In the rows, 128 means zero.
Known rows, with every way that one mark hangs from another
[q_352 [q_81 [q_242 q_599] q_392 q_877] q_279]: [146 123 130 119 133 132 103 114 129 165 152 153  79 135 108 136 136]
[q_626 [q_81 [q_242 q_599] [q_352 q_279] q_392 q_877]]: [188 128 163 131 141 109 112 155 151 205 160 179  80 154 107 152 103]
[q_877 [q_81 q_242 q_626]]: [185 121 142 111 144 156 147 112 108 155 106 147 178 114  88 132 142]
[q_242 [q_81 q_392 q_877] q_599]: [167 135 112 132 114 115 126  72 115 158 177 127 137 122  86 111 106]
[q_242 [q_81 [q_352 q_279] q_392 q_626 q_877] q_599]: [154 139 161 126 127 101 143 116 139 190 194 168 122 160  88 149  85]
[q_81 [q_242 q_599] [q_352 q_279] q_626 q_877]: [154 122 173 115 154  99 112 177 128 165 133 185 108 175  93 163  93]
[q_599 [q_242 [q_81 q_626]]]: [167 148 129 121 135 172 162 118  90 154 105 136 174 119  73 135 114]
[q_392 [q_81 q_352 q_877]]: [178 114 124 134 150 155  81 119 111 145 116 141 158 172  83 141  90]
[q_81 [q_242 q_599] q_352 q_392 q_626]: [154 128 179 127 138 108 176 134 131 139 171 181 175 121 100 148  83]
[q_877 q_81]: [182 128 101 124 128 143 156  52 108 140  89 119 150 111  82 108 141]
[q_877 [q_81 q_242 [q_352 q_279] q_392 q_626]]: [166 125 172 113 142 129 169 119 143 168 159 177 133 131  99 140 123]
[q_242 [q_81 q_877]]: [165 130  90 134 135 150 111  88  96 144 130 114 137 141  80  96 112]
[q_599 q_242]: [151 140 103 124 135 150 143 100  92 109  81 121 140 116  83 127 123]
[q_81 [q_242 q_599] [q_352 q_279] q_392 q_626 q_877]: [143 124 177 117 144  93 118 157 141 159 189 184 116 159 103 166  93]
[q_81 [q_242 q_599] q_352 q_392 q_626 q_877]: [156 121 174 126 147  99 114 152 127 143 195 172 171 150 101 150  82]
[q_599 [q_242 [q_81 q_392]]]: [159 148 111 129 121 159 166  83 102 136 140 123 145  97  83 109 118]
[q_392 [q_81 [q_242 q_599] q_352 q_626 q_877]]: [198 110 181 115 157 140  81 185 119 182 126 181 179 170  87 180  82]

Rows
[142 132 156 114 129 151 167 112 131 174 146 170 117 112 105 164 131]  [q_352 [q_81 [q_242 q_599] q_392 q_626] q_279]
[183 109 166 119 169 169  73 181 112 160 134 166 185 176  89 167  90]  [q_392 [q_81 q_242 q_352 q_626 q_877]]
[176 138 127 142 143 147 169 111 136 186  91 159  93 150  90 141 105]  [q_626 [q_81 [q_352 q_279]]]
[145 134 121 137 135 124 134  95 132 156 182 146  92 158  90 105  97]  [q_242 [q_81 [q_352 q_279] q_392 q_877]]
[186 137 134 139 126 116 190 102 117 165 104 156 140 130  73 104  78]  [q_242 [q_81 q_352] q_599]
[137 122 133 116 160 174  91 145 109 163 123 150 113 163 100 152 141]  [q_352 [q_81 q_242 q_626 q_877] q_279]
[181 127 189 106 131 102 179 125 151 188 152 190 127 126  96 153 116]  [q_877 [q_81 [q_242 q_599] [q_352 q_279] q_392 q_626]]
[139 127 152 113 138 139 105 128 128 177 171 163 112 141 107 166 131]  [q_352 [q_81 [q_242 q_599] q_392 q_626 q_877] q_279]
[134 125 119 145 143 114 116  85 119 107 186 131 151 151  98 114  94]  [q_81 q_352 q_392 q_877]
[198 126 144 142 157 159 156 152 124 170  94 165 142 137  96 124  99]  [q_626 [q_81 q_242 q_352]]
[169 138 156 126 137 107 137 138 128 196 141 169 116 175  76 147  83]  [q_242 [q_81 [q_352 q_279] q_626 q_877] q_599]
[172 112 167 109 166 164  78 185 125 179 127 177 131 186  92 179 101]  [q_392 [q_81 q_242 [q_352 q_279] q_626 q_877]]
[207 130 135 128 131 147 153 133 120 188  82 158 130 109  93 142 118]  [q_626 [q_81 [q_242 q_599]]]
